Known rows, with every way that one mark hangs from another:
J486(J670(J271 J723(J307(J734)))): [-1.57, -1.94, +2.30, +0.06, -0.92, +2.84, +0.00, -1.52, +3.15, +2.80, -0.93, -0.13, +1.88, -0.29, -1.95, -2.26, -2.60, +0.37, +1.88]
J670(J271(J307) J486 J723): [-3.16, -0.72, +3.35, -0.31, -2.59, +0.74, -3.91, -0.56, +0.07, +4.46, -4.80, +0.88, +1.15, +1.22, +1.37, -0.50, +1.10, -1.58, +1.05]
J16(J307(J734)): [+3.49, -2.84, -1.75, +0.56, +1.84, -0.78, +6.09, +0.84, -0.76, +0.54, +1.46, +0.42, +0.64, -1.54, -0.17, -0.14, -0.96, -0.73, +0.39]
J271(J307(J16 J723 J734)): [-1.32, -3.55, -2.28, -1.68, +3.25, -3.37, +9.14, +4.21, -1.07, +3.80, -3.69, +1.33, +2.14, +0.79, +0.24, -4.94, +1.05, -0.22, +0.29]
J670(J271(J307(J723 J734)) J486): [-1.56, -2.64, +0.26, -2.15, -0.64, -3.74, +0.33, +2.45, +0.58, +3.94, -5.87, +2.15, +1.10, +0.32, +0.78, -5.16, +1.66, +0.14, +1.50]
J271(J670(J723)): [-1.10, +2.31, +1.32, -0.13, -1.69, +3.78, -2.65, +0.06, +3.44, +0.74, -0.49, -1.80, -0.03, +2.34, +1.02, -0.37, -2.02, +0.04, +1.59]
J16(J307): [+1.62, -1.05, -1.17, +1.19, +1.79, +1.04, +1.88, -0.28, -1.12, -0.10, +1.11, +0.32, +0.90, -1.24, +0.94, +0.31, -0.42, -0.44, -1.02]
J723(J307(J16 J734)): [-0.11, -3.32, -1.16, -0.59, +3.39, -1.25, +7.90, +2.56, -0.86, -0.71, +0.47, +0.05, +2.64, +0.07, -1.03, +0.21, -1.75, +0.08, -1.76]
J307(J16 J723(J670(J271)) J734): [-3.57, -0.90, -3.39, -0.50, +1.27, -1.12, +5.80, +1.42, +2.73, +2.94, -5.85, +3.98, +3.52, +1.61, -0.26, -2.38, -1.39, +1.56, +4.17]
J723(J307(J16 J734) J670(J271)): [-2.70, -3.07, -0.29, -0.80, +1.92, -0.36, +7.15, +0.74, +1.17, +0.44, -3.30, +2.83, +4.10, +0.40, -0.03, +0.70, -1.45, +0.08, +1.75]
J723(J670(J271)): [-2.55, +0.56, +1.22, -0.07, -1.69, +0.81, -1.66, -1.88, +1.92, +0.81, -3.47, +2.57, +1.70, +0.40, +0.87, +0.33, -0.03, -0.30, +3.60]
J670(J271): [-1.26, +0.56, +0.45, +0.72, -0.87, +0.02, -2.94, -1.31, +0.02, -0.27, -2.45, +1.23, +0.44, -0.55, +0.14, -0.65, -0.20, +0.42, +1.78]
J271(J307(J16) J670(J486 J723)): [-3.72, -1.00, +3.88, -0.11, -0.23, +2.45, -0.94, +3.93, +0.99, +3.50, -3.65, -1.12, +3.10, +3.93, +3.15, +0.26, -0.20, -1.67, -0.97]
J486(J670(J271 J723)): [-3.17, +0.49, +2.74, +2.06, -2.32, +4.33, -5.48, -2.63, +3.21, +3.59, -2.24, +0.45, +1.48, +1.03, -0.52, -1.51, -1.59, +0.11, +2.76]
J16(J307(J723)): [+0.52, +0.09, -3.75, +0.09, +2.05, +0.79, +2.81, +0.20, +0.03, +0.85, -0.75, +1.19, +1.17, -0.93, +0.83, -2.43, -1.22, +1.61, -0.67]
J271(J307(J723) J670(J486)): [-2.92, -0.24, +2.22, -2.75, -0.65, -0.39, -3.60, +3.93, +2.00, +2.54, -4.41, -0.76, +1.10, +2.43, +3.61, -4.33, +1.00, -0.16, -0.81]
J723(J307(J734) J670): [+0.27, -2.78, +0.13, -2.86, +0.32, -0.65, +6.62, +0.63, +1.93, +0.29, -0.05, +0.77, +2.03, +0.25, -0.71, +0.44, -1.61, -0.47, +1.10]
J670(J271 J723): [-1.81, +1.57, +0.04, +0.92, -1.49, +2.36, -2.72, -2.69, +1.05, +1.89, -2.52, +1.03, +0.14, +0.73, -0.74, -0.14, -0.94, +0.41, +2.48]
J16(J307(J723 J734)): [+2.38, -1.59, -4.35, -0.52, +2.41, -1.05, +6.83, +1.36, +0.68, +1.73, -0.18, +1.22, +1.03, -1.16, -0.35, -3.64, -1.72, +1.37, +0.56]
J723(J307): [-0.37, -0.94, +0.15, -1.38, +0.97, +0.71, +0.98, -0.18, -0.54, -1.38, +0.58, -0.53, +0.80, -0.47, +0.04, +0.01, -1.05, +0.24, -1.90]
J271(J307(J16) J670(J723)): [-3.02, -0.86, +2.46, -0.16, +0.65, +2.25, +1.96, +2.38, +0.58, +2.49, -3.07, -1.27, +2.16, +3.44, +2.61, -1.50, +0.21, -1.80, +0.26]

Rows:
[+1.30, -1.62, -4.04, -1.27, +1.48, -0.27, +8.25, +1.01, +2.63, +2.93, -1.61, +2.86, +2.27, +0.13, +0.55, -2.02, -1.88, +0.49, +2.36]
J16(J307(J723(J670) J734))
[-2.28, -1.55, -3.61, -1.62, +2.08, -0.95, +9.10, +2.67, +2.83, +2.95, -3.46, +2.77, +3.25, +2.32, -0.37, -1.99, -1.28, +1.31, +2.72]
J307(J16 J723(J670) J734)
[-2.82, +1.49, +1.54, +0.80, -2.85, +2.30, -5.72, -1.61, +1.89, +2.55, -3.04, +0.85, +0.87, +0.97, +0.20, +1.79, -1.40, +0.53, +1.31]
J670(J271 J486 J723)
[+0.18, -3.66, +1.48, -1.10, -0.49, -3.64, +2.52, +0.93, -1.10, +2.46, -3.54, +0.89, +0.39, -0.72, +0.32, -3.65, +2.03, -1.63, +2.67]
J670(J271(J307(J734)))
[-1.57, -3.35, +1.26, +0.82, +2.07, +3.26, +6.00, +1.32, +2.07, +2.99, +0.44, -0.77, +3.65, +1.49, -1.80, -0.18, -3.28, +0.09, -0.54]
J486(J670(J723(J307(J16 J734))))
[-0.17, -0.60, +2.22, -2.05, -1.22, +1.86, +0.29, +1.97, +4.02, +0.55, +0.12, -2.16, +1.10, +2.02, +0.57, +0.65, -3.67, +0.19, -0.52]
J271(J670(J486 J723(J307(J734))))
[-2.27, -1.35, +2.59, -2.17, -0.91, +1.35, -0.15, +0.58, +2.13, +0.42, -1.39, +0.78, +2.96, +1.10, +1.35, +3.04, -1.08, -0.35, -1.57]
J723(J307 J670(J486))
[-3.38, +0.30, +2.48, -0.19, -2.78, +0.53, -4.50, -0.65, +2.48, +1.97, -4.44, +2.53, +2.12, +0.99, +1.45, +2.13, +0.01, -0.26, +2.42]
J723(J670(J271 J486))
[-2.62, -3.16, -1.88, -1.25, +2.47, -3.43, +5.79, +2.65, -1.02, +3.85, -5.86, +2.48, +2.37, +0.31, +0.49, -5.72, +1.39, +0.55, +1.83]
J670(J271(J307(J16 J723 J734)))
[-4.70, +0.30, -1.48, -1.17, +0.93, +0.95, +1.98, +2.56, +2.65, +3.10, -4.82, +2.96, +4.11, +2.92, +1.53, +1.45, -1.29, +1.52, -0.03]
J307(J16 J723(J670(J486)))
[-1.33, -1.09, -0.07, -0.97, +2.05, +2.64, +5.66, +2.61, +2.23, +0.20, -0.18, -1.49, +2.40, +2.39, +0.03, +0.06, -3.62, +0.23, -0.20]
J271(J670(J723(J307(J16 J734))))
[-1.64, -3.54, +3.36, -1.81, -2.24, -2.98, +1.08, +1.72, +1.19, +4.22, -5.68, +2.49, +2.09, +1.04, +1.80, -0.78, +1.55, -2.42, +3.48]
J723(J670(J271(J307(J734)) J486))
[-2.74, -5.48, +3.59, +1.47, +1.27, -1.32, +3.01, +2.62, -0.13, +4.23, -4.03, +1.17, +3.39, +0.56, +0.41, -4.16, +1.58, -1.63, +1.89]
J486(J670(J271(J307(J16 J734))))
[-5.22, -2.66, +3.58, -0.10, -0.48, -0.60, -0.47, +2.05, -0.29, +3.58, -7.32, +3.14, +4.57, +2.12, +3.13, +1.22, +1.63, -1.99, +1.18]
J723(J670(J271(J307(J16)) J486))
[-0.85, +0.12, -3.35, -0.73, +1.26, +1.62, +4.19, -0.23, +1.94, +2.09, -2.09, +2.30, +2.67, +0.40, +1.74, -1.01, -1.34, +1.03, +1.41]
J16(J307(J723(J670)))
[-2.01, +0.41, -2.76, +0.01, +0.59, +1.53, +1.22, -1.55, +2.04, +2.28, -4.46, +3.48, +2.92, -0.23, +1.54, -2.21, -0.98, +1.44, +2.90]
J16(J307(J723(J670(J271))))
[-2.87, +0.87, -0.66, -2.02, -1.15, +0.57, -0.81, +1.19, +3.73, +2.95, -4.00, +2.39, +2.17, +1.94, +1.41, -0.05, -0.81, +1.19, +1.05]
J307(J723(J670(J486)))
[-3.71, -0.86, +0.09, -1.55, +2.14, -0.17, +2.22, +4.36, +0.21, +2.10, -4.72, +0.01, +2.48, +2.72, +2.98, -5.56, +0.74, +0.26, -0.29]
J271(J307(J16 J723) J670)
[-0.91, -1.41, -4.37, -0.52, +3.23, -1.95, +7.43, +3.26, +0.74, +1.69, -1.95, +1.36, +1.87, +0.84, -1.01, -2.68, -1.05, +1.71, +0.75]
J307(J16 J723 J734)
[-5.12, -2.49, +4.22, +2.21, -0.14, +3.11, -1.31, +0.06, +0.24, +5.58, -5.12, +0.94, +3.72, +1.74, +0.83, -2.27, +0.41, -1.51, +1.91]
J486(J670(J271(J307(J16)) J723))
[-3.50, -1.74, +2.05, +1.39, +1.76, +5.34, +1.45, +0.01, +1.56, +2.28, -0.20, -0.79, +3.77, +1.73, -0.69, +0.35, -3.12, +0.41, -1.79]
J486(J670(J723(J307(J16))))
[-5.49, -1.39, +2.05, -0.44, +0.61, +1.84, -0.25, +0.66, +1.17, +0.51, -4.66, +2.74, +5.25, +1.36, +1.60, +3.35, -1.36, -0.09, -0.47]
J723(J307(J16) J670(J271 J486))
[-1.92, -3.64, +0.60, -1.61, +1.54, -0.49, +6.75, +3.13, +1.70, +0.95, -1.88, +1.48, +4.22, +1.50, +0.52, +3.12, -1.97, -0.49, -0.93]
J723(J307(J16 J734) J670(J486))
[+0.48, -0.44, +0.45, -2.08, -0.19, +2.14, +2.97, +0.86, +3.57, -0.02, +0.85, -2.26, +0.57, +1.62, -0.11, -1.15, -3.22, +0.20, +0.94]
J271(J670(J723(J307(J734))))
[-3.44, -0.14, +3.32, +0.88, -1.48, +5.06, -4.11, -2.70, +2.64, +2.17, -1.57, -0.49, +2.29, +0.15, -0.89, -1.33, -2.47, +0.52, +0.65]
J486(J670(J271 J723(J307)))
[-1.51, +0.06, +1.69, -1.15, -0.91, +3.10, -1.42, -0.38, +1.15, +1.15, -0.25, -0.97, +1.21, +1.06, -0.10, +2.53, -2.56, +0.20, -2.40]
J670(J486 J723(J307))
[-1.26, -1.18, +0.79, -1.00, -1.32, +0.82, -0.38, -0.53, +1.94, +1.89, -1.88, +0.67, +1.23, +0.12, -1.47, +1.00, -2.70, +0.34, +0.34]
J670(J271 J486 J723(J307(J734)))
[-2.84, -1.86, -1.51, -1.01, +2.78, -1.15, +4.93, +3.01, -1.59, +3.27, -4.34, +1.18, +2.48, +1.35, +1.28, -3.87, +1.39, -0.10, -0.85]
J271(J307(J16 J723))
[-1.71, +2.12, +2.78, -0.18, -2.34, +3.55, -5.50, +1.09, +3.91, +1.27, -1.29, -1.69, +0.40, +2.84, +1.68, +1.73, -2.14, +0.06, +0.22]
J271(J670(J486 J723))
[-1.03, -2.28, +2.50, -0.91, -2.27, -1.42, -0.09, +0.58, +0.58, +4.76, -4.11, +1.03, +0.63, +1.18, +0.35, -0.79, +0.77, -1.78, +2.32]
J670(J271(J307(J734)) J486 J723)
[-1.65, -2.55, -0.84, -1.79, +2.72, -1.97, +6.47, +5.47, +1.22, +2.47, -3.93, -0.27, +2.28, +2.38, +2.02, -6.02, +0.61, -0.01, +0.84]
J271(J307(J16 J723 J734) J670)
[-0.56, -0.66, -3.00, -2.83, -0.10, -1.29, +6.34, +1.16, +3.89, +2.77, -2.62, +2.18, +1.29, +1.22, -0.58, -2.85, -1.15, +1.28, +3.33]
J307(J723(J670) J734)
[-2.87, -2.55, +5.13, +0.33, -1.31, +0.56, -4.38, -0.14, +0.41, +3.74, -3.86, +0.72, +1.68, -0.15, +1.60, -4.46, +2.13, -1.77, +1.41]
J486(J670(J271(J307)))
[-2.91, -1.40, -2.17, -1.26, +1.25, -1.04, +5.97, +3.73, +3.29, +3.72, -4.25, +3.17, +3.91, +2.50, +0.52, +0.23, -1.30, +1.22, +1.18]
J307(J16 J723(J670(J486)) J734)
[-3.84, -1.66, +4.33, -1.47, -2.25, -0.86, -2.88, +0.57, +0.64, +3.88, -6.29, +2.43, +2.43, +1.40, +2.92, -0.09, +2.01, -2.21, +2.18]
J723(J670(J271(J307) J486))
[-4.13, -1.63, +2.58, -0.72, -0.46, +0.33, -3.42, +0.22, +1.64, +4.84, -5.84, +1.28, +2.04, +0.20, +1.04, -7.42, +1.60, +0.20, +1.60]
J486(J670(J271(J307(J723))))
[-1.31, +0.00, +3.00, -1.42, -1.35, +2.10, -0.72, +0.99, +1.24, +2.60, -2.03, -1.91, +0.22, +2.60, +2.31, -2.51, +0.22, -1.86, +1.27]
J271(J307 J670(J723))
